Known rows, with every way that one mark hangs from another:
J999(J93 J671): [-0.44  1.12  1.10 -1.75  1.14  2.17  0.80  0.27  0.05 -0.07 -0.06  0.89
  1.21  0.53 -0.62 -0.02  0.20  0.21  0.30  0.76  0.42]
J999(J93(J671) J756): [-1.56  0.10  1.04 -3.16 -0.20  0.74  0.44  0.02  1.21  0.11 -0.85 -1.40
  0.88  0.46  0.74 -2.78  0.41  0.53  1.10 -1.77  0.35]
J944(J671(J756)): [-1.35 -0.55  0.86 -0.26  0.50  1.12  1.15  0.17 -0.77 -0.71  1.16  1.04
 -0.05  1.06 -0.82  0.83  0.10  0.80 -0.42 -0.60  1.09]
J712(J288 J944 J999): [-0.14  1.84  1.57  0.05 -1.81 -1.15 -0.03  0.24 -1.49  0.51 -1.75 -0.29
 -0.49  1.07  0.24  1.31  1.56  0.00  2.57  2.83 -0.26]
J93(J671 J712(J288 J944 J999)): [ 0.09  2.41  1.44  0.28 -3.15 -2.41 -0.79  1.09 -1.85  0.56 -2.88 -2.30
 -0.17  0.54 -0.58  2.17  1.77 -0.27  2.09  3.45 -1.24]
J712(J671 J944 J999(J756)): [ 1.57  1.93  1.50 -2.49 -2.12  0.12 -0.38  0.52  1.70  0.65  1.42  1.18
 -0.06  2.02  1.98 -1.18  1.45  0.38  1.37  4.07  0.34]
J712(J944): [ 0.58  2.24  1.19  0.05 -0.99  0.76  0.93  0.25  1.17 -0.05 -0.94  0.41
 -1.00  0.33  0.29  0.26  1.79 -0.05  1.30  1.11  0.44]
J288(J712(J944 J999(J93))): [-0.94  1.95  1.45 -3.76  1.54  0.28  0.16  0.99 -2.19  0.37 -1.96 -0.88
  0.23  1.75  0.21 -1.04  1.87  0.80  4.57  1.44  1.10]
J288(J712(J944 J999(J671))): [ 0.30  3.90  1.60 -1.10  0.39 -0.16  0.23  1.25  0.71 -0.18 -0.93  0.05
 -0.49  0.66  0.38  0.95  1.24 -0.04  3.48  6.78  0.34]
J712(J999): [-1.91  0.64  0.68 -0.80  0.20  0.11  0.24 -0.17 -0.57 -0.64 -0.99  0.73
 -0.06  1.06 -1.04  0.94  1.00  0.03  1.38  1.54 -0.21]
J999(J671): [ 0.01  1.99  1.01  0.35  0.11  1.30  1.06  0.35  1.29 -0.56  0.05  1.30
 -0.15 -0.11 -0.42  1.02  0.23 -0.22 -0.53  3.15 -0.16]
J288(J712(J671 J999)): [ 0.00  1.12  1.36 -2.23  1.11 -0.62  1.02  1.46 -3.67 -0.26  0.02  1.73
 -0.62  1.71 -0.37 -1.28  0.58  0.80  2.46  4.32  0.01]
J712(J944 J999): [-0.64  2.20  1.05 -0.77 -0.99 -0.02  0.02 -0.06  0.64 -0.23 -1.08  0.49
 -0.46  1.04 -0.29  1.10  1.92 -0.11  2.38  2.73  0.20]
J999(J671(J756)): [-0.18  1.32  1.12  0.42  1.32  0.81  0.65  0.45  1.10  0.00  0.72  1.29
 -0.29  1.35 -1.68  0.99 -1.00  0.15 -1.66  1.71  0.28]
J712(J288 J671(J756 J944)): [-2.01 -1.44  1.47 -0.85 -0.44 -0.47  1.88  1.03 -4.97  0.89  1.05  2.30
 -1.15  2.29 -0.39 -0.05 -1.39  0.23 -2.67  0.26 -0.03]
J756(J944(J671)): [-2.12  0.24  0.18  0.28 -0.67  2.35  0.62  0.24 -0.59 -0.82 -0.71  2.07
  0.41 -1.21  1.75  0.71  1.44  0.11  1.12  1.42  0.10]
J999(J93): [-1.26  0.09  0.89 -2.18  1.32  2.11  0.92  0.02 -1.34  0.01 -0.99  0.29
  0.73  1.03 -0.68 -0.85  0.92  0.53  0.94 -2.17  0.68]
J288(J712): [-0.87  1.66  0.89 -0.84  1.91  0.73  1.55  1.19 -1.45 -0.45 -1.60 -0.17
 -1.00  0.53 -0.14 -1.14  0.75  0.52  2.37  0.96  0.47]
J288(J712(J944)): [ 0.78  3.13  1.34 -0.66  0.87  0.30  1.27  1.34 -0.26  0.06 -1.76 -0.46
 -1.49  0.65  0.76 -1.01  1.84  0.41  3.19  2.12  0.79]
J756(J944): [-1.92  0.88  0.17  0.35  0.49  1.79  0.37  0.34 -0.16 -0.11 -2.21  1.77
 -0.40 -0.43  0.87 -0.01  1.12 -0.17  0.80  0.57 -0.65]
J671(J756 J944): [-4.20 -0.81  0.44 -1.09  1.20  0.80  1.68  0.11 -1.25 -0.17  0.04  1.37
 -1.12  1.63 -1.11  0.81 -0.70 -0.24 -2.21 -1.24  0.47]
J93(J671 J712(J944)): [ 1.14  2.69  0.96  0.36 -2.36 -0.39  0.36  1.04  0.74 -0.04 -2.07 -1.46
 -0.64 -0.15 -0.59  1.04  1.98 -0.35  1.08  2.06 -0.67]
J288(J712(J999(J93))): [-2.44  0.80  0.98 -3.88  2.92  0.73  0.33  0.76 -3.19 -0.09 -1.92 -0.64
  0.64  1.88 -0.64 -1.22  0.98  0.89  3.88  0.21  0.71]

Rows:
[-1.12 -0.86  0.45 -1.76  0.13  0.95  1.19  1.50 -3.10  0.65  1.30  1.64
 -0.55  2.76 -1.15  1.42 -0.40 -0.14 -3.41  0.41 -0.02]	J93(J712(J671(J756 J944)))
[ 0.54  0.38  1.91 -3.60  0.24  0.13 -0.12  0.66 -2.56  1.17  1.24  2.00
  0.36  3.31 -1.05 -1.05  0.32  1.11  0.54  1.27  0.88]	J712(J671(J756) J944 J999(J93))
[-0.58  0.45  1.33 -1.78  2.25  1.75  0.58  0.42 -0.26  0.43  0.55  0.97
  0.87  1.82 -1.60  0.06 -0.95  0.59 -1.19 -0.45  0.80]	J999(J93 J671(J756))
[-0.34 -0.33  1.36 -3.71  0.18  0.95  0.58  0.34 -3.37  0.08  0.61  2.10
  1.10  2.08 -0.76 -1.16  0.63  0.87  1.06  0.99  0.10]	J712(J671 J999(J93))
[-3.18  0.29  0.13 -1.49  0.77  0.47 -0.16  0.86 -0.66  0.21  0.04  0.46
  0.45  2.38 -2.10  4.15 -0.63 -0.96 -2.30  3.18 -0.27]	J93(J712(J999(J671(J756 J944))))
[ 1.21  0.95  2.26 -0.61 -1.40 -1.88  0.00  1.05 -3.41  1.38  0.63  1.54
 -0.77  2.91 -0.47  0.34 -0.07  0.80  0.00  3.35 -0.03]	J712(J288 J671(J756) J944 J999)
[-0.34  0.77  0.55  0.04 -0.47 -0.39 -0.83  0.93 -2.71  0.51 -2.14 -1.61
  0.66  1.56 -0.93  2.70  1.10 -0.24  1.05  1.41 -0.92]	J93(J712(J288 J999))
[-3.52  0.31  0.13 -0.91 -1.58  0.05  1.39  0.77 -1.28 -0.68 -1.99 -0.73
 -0.53 -0.27 -1.01  1.64  0.87 -0.95 -0.99  0.77 -0.86]	J93(J671(J944) J712)
[-4.26  1.37  0.72 -2.25  1.36  0.13  1.25  0.92 -1.29 -0.81 -0.66  1.03
 -0.44  0.80  0.08  1.31 -0.01 -0.65  1.42  5.47  0.02]	J288(J712(J999(J671(J944))))
[-2.69 -0.14  0.42 -0.89 -1.43  0.86 -1.36  0.25 -0.10  0.37 -1.07  0.05
  1.46  0.11  3.71  0.53  1.08  0.22  1.96  2.34 -0.16]	J712(J288 J999(J756(J944(J671))))
[ 1.40  1.43  2.09 -0.38 -2.69 -1.42  0.41  0.93 -3.02  0.84 -0.02  1.45
 -0.59  1.58  0.66  0.35  1.19  0.39  1.76  4.56 -0.40]	J712(J288 J671 J944 J999)
[-4.16 -2.09  1.08 -4.69  1.07  0.75  0.99  0.32 -4.76  0.47  1.46  2.63
  0.53  3.44 -1.43 -0.41 -0.83  0.56 -1.39 -0.19  0.63]	J712(J671(J756 J944) J999(J93))
[-1.19  1.33  0.25 -1.91 -1.38 -0.65 -1.28  0.56  1.75 -0.03 -1.61 -2.39
  0.92  1.02 -0.10  0.64  0.96 -0.22  0.88  1.86 -0.84]	J93(J671 J712(J999(J756)))
[-1.88  0.04  0.13 -2.99  1.40  3.33 -0.68  0.28  1.32  1.08 -1.64 -0.08
  1.37  0.62  2.94 -2.28  0.90  0.34  0.86 -2.12  0.32]	J999(J93 J756(J944))
[-0.55  2.87  1.25 -1.52  0.75 -0.53  0.39  1.01 -0.97 -0.11 -1.85 -0.40
 -1.01  1.16  0.29 -0.12  1.86  0.24  4.33  3.63  0.53]	J288(J712(J944 J999))
[-2.90 -0.22  0.54 -2.96  0.61  1.16 -1.82  0.19 -1.19  1.65 -2.55 -0.80
  1.97  1.31  2.84 -1.28  0.60  0.36  2.18 -0.73 -0.32]	J712(J288 J999(J93 J756(J944)))
[ 0.77  0.59  1.23 -0.80  1.65  0.99 -0.57  1.51 -2.36  1.69 -0.70 -1.48
  1.67  2.33 -1.50  1.89 -0.86  0.43 -1.58 -0.47  0.08]	J999(J93(J712(J288)) J671(J756))
[-5.35 -1.42  0.95 -3.16  0.56  0.13  1.74  0.04 -2.79 -0.15 -0.77  0.36
 -0.18  1.27 -1.74 -0.95 -0.97  0.16 -1.25 -2.64  0.36]	J999(J93(J671(J756 J944)))
[ 0.06 -0.66  1.67 -3.98 -0.47  0.10 -0.58  0.66 -2.51  1.52  0.60  0.17
  1.68  2.85  1.78 -2.07 -0.02  1.09  1.02  0.69  0.20]	J712(J288 J671 J999(J93 J756))
[-3.26 -0.45  0.85 -1.80  1.21  0.58  0.04  0.43 -1.95  0.44 -2.26  0.74
  0.29  0.32 -0.67 -1.67 -0.44  0.61  0.05 -2.29 -0.36]	J999(J93(J671(J756(J944))))
[-6.00 -0.99  0.58 -5.16 -0.67  0.07  0.21 -0.42 -0.25 -0.28 -0.98 -0.88
  1.15  1.18  0.80 -1.23  0.25 -0.21  0.84 -0.46  0.18]	J712(J999(J93(J671(J944)) J756))
[-1.13 -0.41  1.29 -0.31  0.00 -1.04 -0.60  1.12 -4.72  1.38 -0.59  2.76
 -0.10  2.00  0.16  0.09 -0.83  0.61 -0.56  2.19 -1.00]	J712(J288 J671(J756(J944)) J999)
[-3.30  0.35  0.74 -0.79  0.82  1.07  1.62  0.36  0.13 -0.19  0.79  1.82
 -0.66  1.27 -1.14  1.69 -1.26 -0.58 -2.81  1.66  0.23]	J999(J671(J756 J944))
[-1.94 -0.74  1.29 -0.79 -1.51 -0.12  2.27  0.91 -4.25  0.20  0.38  2.28
 -0.90  1.00  0.87  0.04 -0.11 -0.06 -1.39  1.69 -0.46]	J712(J288 J671(J944))
[-1.66  1.49  0.65 -2.83  1.79  0.04 -0.28  0.86  0.75  0.06 -1.13 -1.20
 -0.02  1.81  1.30 -1.49  0.77  0.49  3.36  2.14  0.54]	J288(J712(J999(J756)))
[-0.75  1.48  0.93 -2.04 -2.32  0.75 -0.39 -0.25  2.99 -0.34  0.91 -0.50
  0.73  0.79  2.52  0.51  2.26  0.32  2.67  3.13  1.23]	J712(J944(J671) J999(J756))
[-1.35  0.54  0.96 -1.21 -0.59 -0.60 -0.85  0.14  0.11  0.64 -1.14 -1.24
  0.56  1.78  1.33  0.03  0.43  0.17  1.28  0.79 -0.14]	J712(J288 J999(J756))
[ 2.65  1.83  2.17  0.51 -2.42 -0.61  1.27  1.21 -2.41  0.91  0.14  1.40
 -1.17  0.88  1.18 -0.54  1.04  0.52  0.67  2.86 -0.17]	J712(J288 J671 J944)
